Each row was made from one path, in order. Every step used is in the known rows, and no mark comes twice. Write each row's path.
Known rows:
tusutok lutol kubo: [-17.8   6.8   4.7 -23.3  -5.4 -16.3  10.8   8.6   3.6   4.5  -4.9   0.4
  29.7  22.0 -30.4  -7.0 -15.6  -2.3   1.9 -10.0  40.4   2.7  13.1]
gapi kubo lutol pelin basuv: [-22.7 -16.4  23.3   9.4  -5.2   7.5  -1.2  11.2   0.5  12.2   6.9  26.6
 -23.6  -9.7   2.3   8.0 -10.5  -8.1   6.4 -18.8  45.5  15.0   7.9]
bofeka tusutok lutol: [-15.0  -3.4   1.3   3.7   5.4  16.8   1.0 -21.1   1.7  -9.2 -13.7  10.1
  -3.3  10.7 -10.9 -13.0 -19.8   0.8  18.1   3.0   8.8 -11.0   6.4]
pelin gapi kubo: [-27.2  -8.1 -15.2  -4.6 -15.5  -4.0  12.2   5.8  11.5   8.5  16.2   5.4
 -16.4  -0.4 -17.4   1.0 -24.2   1.9  -6.1  -9.3  39.0  31.1 -11.8]
tusutok gapi kubo: [ -9.1 -15.1   6.3 -13.8 -35.6  14.5  -0.8   0.1   2.3   0.4  -0.8  13.4
   5.7  -2.5   4.1   2.4 -12.1  13.1  -5.7 -15.9  39.0  -3.4   3.5]
bofeka tusutok gapi pelin: [ -4.0   0.6   5.2  -4.2 -10.0  32.1 -21.1 -11.3  15.2 -17.0 -16.7  23.1
  -6.0   6.3  16.3   5.7 -17.4  -1.1   9.4   1.0 -11.0 -38.5  -5.7]
kemep pelin lutol tusutok gapi: [-46.5  -9.6   9.1   3.1  -5.1  22.7   0.7  -6.6  22.0   6.8 -19.3  12.1
  -4.1  14.5   4.2   2.3  10.3   6.7  -8.6   7.1   0.4  -9.7 -13.4]
kemep pelin basuv: [-34.6 -20.3  -5.4  11.6   7.8  -6.6  15.7   8.3   0.7   7.6   2.2   5.0
 -14.4   4.1   0.8 -16.9  15.0 -22.1  -1.1   3.6 -13.6   5.8  -6.9]
lutol pelin kemep: [  2.8  17.6   1.6  -0.1   8.5  -5.0   5.6 -14.3   8.5 -27.2  -4.5  10.7
  -7.8  11.3   7.0  33.1  -4.6   0.1  -1.0 -15.3  15.6  -5.5  16.4]
tusutok bofeka: [  7.9  -6.9  -0.4  -2.3 -18.7   8.2   4.8 -17.7 -10.1  -8.1  -4.7   3.0
   2.4 -10.5   8.9  -9.0   1.0   8.8  -9.3  11.3  33.4  -5.9  13.0]
kemep pelin lutol tusutok bofeka: [-41.1 -18.1   6.7  14.1  -2.3  22.2  10.1 -16.4  14.7   4.2 -14.6  12.0
 -11.4   4.5   0.7  -5.7   9.6   6.0 -10.8  19.7  15.0  -9.3 -11.4]
kemep pelin lutol: [-40.8 -13.9   2.1   9.7  22.5  -2.6  22.2  -0.6  13.6  14.6  -3.4   6.8
 -16.6   9.3  -9.8   3.8  12.9  -9.8   5.9   8.4 -14.8  -7.0 -13.2]
kubo lutol tusutok: [ -9.5   6.3   6.4   5.3 -14.4  24.1 -28.9  -1.0  10.4  13.1  -6.8  15.8
  -0.7  -2.8   1.9  -3.7   4.7   5.0 -11.3  -1.5  12.8   6.3  -1.9]
kubo lutol tusutok bofeka pelin basuv: [-23.6  -1.7  15.7  -3.8 -34.5  32.0 -26.3 -16.3   4.3   5.2 -11.9  23.1
  -3.0  -5.8  15.6  -9.1  13.4   0.7 -17.7  -7.8  44.3   1.4   1.3]
bofeka pelin basuv: [-26.4  -3.0  12.4  -8.7  -7.7   1.5  -2.7  -2.5   3.0  -2.3  -3.6   6.1
  -4.4   6.8   7.6   1.4  10.8 -13.8   1.3 -21.8   3.5  -0.9 -10.2]
pelin lutol tusutok bofeka: [-24.9  -2.9  23.4   5.8  -6.7  19.9  -0.5 -14.2   6.5  -0.7 -20.7   7.3
 -10.3   3.3   4.3   4.9   3.2  19.2  -7.6  14.6  44.7  -6.1  -1.9]
kubo lutol: [ -3.2   4.4   0.4  -0.7  -2.5   4.6 -12.0   0.9   1.2  17.3   4.0  13.3
  -4.9  -4.4  -0.6   0.3   8.1  -5.2  -0.5  -4.5   5.8   3.6   6.4]
tusutok gapi pelin basuv: [-18.0  -2.9   8.9 -12.3 -23.8   2.4  -8.1  20.5   4.9 -11.5  -8.3  17.9
   4.8  10.0  16.3   2.6  -2.5 -10.9 -14.2 -12.2   8.8 -25.1   2.6]
pelin gapi: [-18.0  10.0 -19.0  -6.5  -1.8  -8.3   6.2   2.3   8.8   3.0   8.7  -2.9
  -6.1   5.1  -5.9   1.0 -10.2  -2.1  -7.8   0.1  12.6  27.0  -4.9]
gapi kubo: [-10.2 -20.8   3.6   3.5 -13.4   5.1   7.6   5.6   4.0   5.6   8.5   8.7
  -8.6  -7.4 -12.2  -1.3 -15.3   4.5   1.5  -8.9  29.4   4.2  -7.3]
tusutok bofeka pelin lutol kubo: [-24.6   3.9  22.5 -24.6  -7.7   4.7   7.0 -20.8   9.5   3.7 -10.9   8.4
   6.5   8.8  -4.0  15.9   7.1   5.0   4.5  -7.0  49.6 -12.8  -4.1]
bofeka tusutok: [ -0.6  -1.6   3.9   7.8  14.3  22.5 -11.3 -18.7   3.5  -4.5  -8.4   7.2
 -17.9   0.0   4.4  -3.2  -9.4   0.0  23.4   8.2  -9.5  -7.9  -5.7]
gapi pelin lutol: [-27.8  -0.8  15.8   7.1  12.5  -6.8   8.4  16.7  19.7  -2.7  -6.1  16.6
 -14.5  12.8  -7.7  20.4  -6.6  -8.8  -0.7  -1.3  -4.5 -32.1 -14.6]

Which path is each row?
[-46.8  -7.4  28.2 -13.7 -31.1  33.8 -11.2 -14.1  26.1  -1.6 -20.0  20.6
   0.7  13.3   1.6  20.6  -3.7  17.7  -4.0 -25.7  39.3 -14.9 -22.0] => bofeka pelin lutol tusutok gapi kubo
[-24.1  -1.6  19.4  10.3  16.7  17.3   3.1 -14.4  -3.6 -18.2 -19.4  15.6
 -11.2  12.5   4.3  -3.6 -23.3  -8.3  23.1  -1.6  20.9  -2.9  15.9] => bofeka tusutok lutol pelin basuv
[  0.7   0.5   4.9  -7.9  -6.0  31.1 -19.0 -23.1   3.3  -7.5 -16.7  11.4
  -5.0   2.5  18.0   0.2  -7.8   8.3  17.3   3.1   0.1 -14.9   2.8] => bofeka tusutok gapi
[-30.8   5.1  25.0  -6.2 -10.9  20.4 -11.6  -3.6  13.9   1.4 -24.1   7.4
   1.0  14.8   8.9  12.3   4.0  20.4  -4.9  -0.1  26.7  -7.2  -3.8] => pelin lutol tusutok gapi
[-14.7 -12.0  12.3  -5.7 -44.7  35.6 -21.4  -2.5  13.0  -5.8 -12.0  13.9
   8.9   0.5   6.3  -3.1 -15.9  22.4 -16.5 -10.2  41.3   0.0  -5.6] => lutol tusutok gapi kubo
[-12.5  11.3   3.5   2.9  13.2  12.3   5.9 -32.6   8.7 -31.3 -17.5  19.7
 -10.2  19.9  -4.0  14.6 -24.3   0.3  17.7  -8.3  23.0 -17.2  19.3] => bofeka tusutok lutol pelin kemep
[ -4.3   2.0   0.7 -13.8 -28.3   9.2 -12.2   8.3  12.4 -15.3  -8.6  17.8
  12.8   7.5  12.8   9.2  -9.4  -1.5 -15.8  -9.0  -1.3 -34.3   0.3] => tusutok gapi pelin
[-25.8   9.2  25.8 -14.6  25.8 -17.7  10.0  14.1   9.8  21.1  -5.4  -2.1
  -0.1  18.8 -19.3  17.7   3.9  -0.2  18.0  -1.0  29.6   3.8  -4.4] => pelin lutol kubo
[-35.6  -4.2  -9.0  -0.3 -28.2  15.1 -10.6   7.0  21.2  18.3  11.5  18.2
 -15.7  -2.8 -15.4  -2.4 -21.2   5.5 -15.0 -10.2  49.7  35.9 -12.3] => pelin gapi kubo lutol tusutok
[ -6.2   9.2 -13.6  -1.8  -4.3 -13.6   3.7   6.5  22.0 -24.1   2.2  18.4
  -8.0  16.1 -10.2  21.1  -6.5 -11.8 -15.5 -15.8  -1.1 -35.4  -3.0] => gapi pelin kemep
[-34.9  -6.4 -30.6   1.7   1.8  -3.7  16.7  -1.8  18.3   7.9   9.7   3.4
 -10.4   5.8 -10.5  -8.2  -2.7 -12.9 -11.8   5.2 -12.4  20.8 -13.6] => kemep pelin gapi
[ -0.3  10.8  13.6   5.5   5.4  11.5 -13.4  -4.6   3.6   4.2  -2.4  19.4
  -3.8  -5.6  13.4  16.4  -2.0  -4.5   2.3  -7.2   8.7   3.2  14.3] => kubo lutol pelin
[ -3.3   1.2   6.2   2.7 -29.4  31.5 -24.5 -16.7   1.7   5.3  -9.6  18.7
   1.7 -11.5   9.3 -10.3   4.9  11.2 -19.2   7.9  38.9  -0.2   9.2] => kubo lutol tusutok bofeka
[-30.0   7.1  21.8  -9.3  17.4 -16.6   4.2  27.9  25.2   6.5  -5.5  13.8
  -2.4  21.7 -20.5  23.4 -11.0 -12.8   5.3  -4.0  12.9 -25.9 -15.2] => gapi pelin lutol kubo
[ -5.8   4.3   9.9  -8.7 -33.6  31.9 -27.2  -6.7   9.5  -9.6 -19.0   6.8
  16.4   5.7  17.0  -1.7  -1.8  19.1 -17.7  -2.2  19.1  -5.3   0.1] => lutol tusutok gapi
[-51.1 -17.7 -21.4   8.7 -20.5  18.5  -1.0   1.1  28.3  20.0  11.3  21.2
 -18.1  -1.0 -18.9 -11.3 -13.4  -5.8 -18.3  -2.8  21.5  28.4 -22.1] => kemep pelin gapi kubo lutol tusutok
[-10.9  11.7  -1.9 -11.0 -38.3  21.1 -24.5  -2.4  26.5 -30.1 -17.8  21.7
  11.4  19.4   8.2  16.0  -9.1   9.7 -29.5 -14.6  18.0 -32.5  -2.6] => lutol tusutok gapi pelin kemep
[-46.3 -20.6 -26.4   3.4  -9.2   2.1  13.7   3.3  21.5  25.7  20.0  20.4
 -21.8  -3.4 -20.6  -8.5  -9.7 -13.8 -10.9  -5.9  14.7  25.0 -15.1] => kemep pelin gapi kubo lutol
[ -7.6   1.7  10.1  -5.8 -11.5  33.3 -16.9 -30.0  15.2 -11.5 -10.1  36.8
 -22.6   2.4  12.8  24.1 -17.4   8.2  17.3 -20.1  41.7 -13.7  14.4] => bofeka tusutok gapi kubo lutol pelin kemep
[-10.3   7.7  -0.6 -10.7 -39.4  28.6 -14.4 -38.6  15.7 -29.2 -16.1  14.3
   6.4   7.1   7.8   7.9   3.4  15.6 -24.9 -11.6  41.7 -16.5  -1.0] => lutol tusutok bofeka pelin kemep
[ -8.9  -7.0  16.2 -11.3 -30.9  23.9 -12.7  -2.4   4.8   5.1  -2.4  29.2
   1.1  -6.6  13.5  16.0 -13.1   9.7  -3.3 -20.6  45.7  -1.2  15.2] => tusutok gapi kubo lutol pelin
[-22.3   5.3  -5.0  -9.8 -42.0  32.0 -15.6 -29.4  15.5 -16.1 -12.0   8.2
   7.5   0.7  10.0  -2.7  -9.2  13.7 -26.3  -0.8  41.7   9.0 -11.8] => lutol tusutok bofeka pelin gapi
[-42.7  -6.7   9.3  -4.6  28.0 -12.5  19.9  10.2  19.8  23.1  -3.1   3.4
  -5.4  18.1 -21.7   7.4   9.7 -11.7  12.2   6.5   1.1  -0.6 -14.2] => kemep pelin lutol kubo
[ -0.3  -5.1   6.8   4.2 -30.9  30.2 -14.6 -19.1   0.9 -13.0 -14.8   5.4
   6.2  -6.8  10.9 -11.8  -4.9  18.5 -19.8  14.3  38.4  -3.7   2.6] => lutol tusutok bofeka
[-19.4  -0.4   0.7   2.3  -5.0   4.4   9.4  -0.4  12.4  -7.8   7.3  12.5
 -14.4  -2.0  -1.9  19.2 -33.2   1.3  -1.4 -10.5  39.8  27.9  -1.9] => lutol pelin gapi kubo
[-14.3 -19.8  10.5   6.3 -40.0  31.8 -14.3  -9.2   6.2  11.6  -1.0  25.2
  -8.1 -16.5  -4.5 -10.2 -12.4  14.6 -15.7  -3.0  65.6   3.3   0.9] => gapi kubo lutol tusutok bofeka
[-20.0 -14.6  11.4   7.9 -27.4  26.5 -19.3   3.7  13.2  16.9   2.8  22.7
  -8.9  -8.8 -10.4  -4.0 -11.6   7.9  -7.4 -11.1  40.9   9.3  -8.7] => gapi kubo lutol tusutok
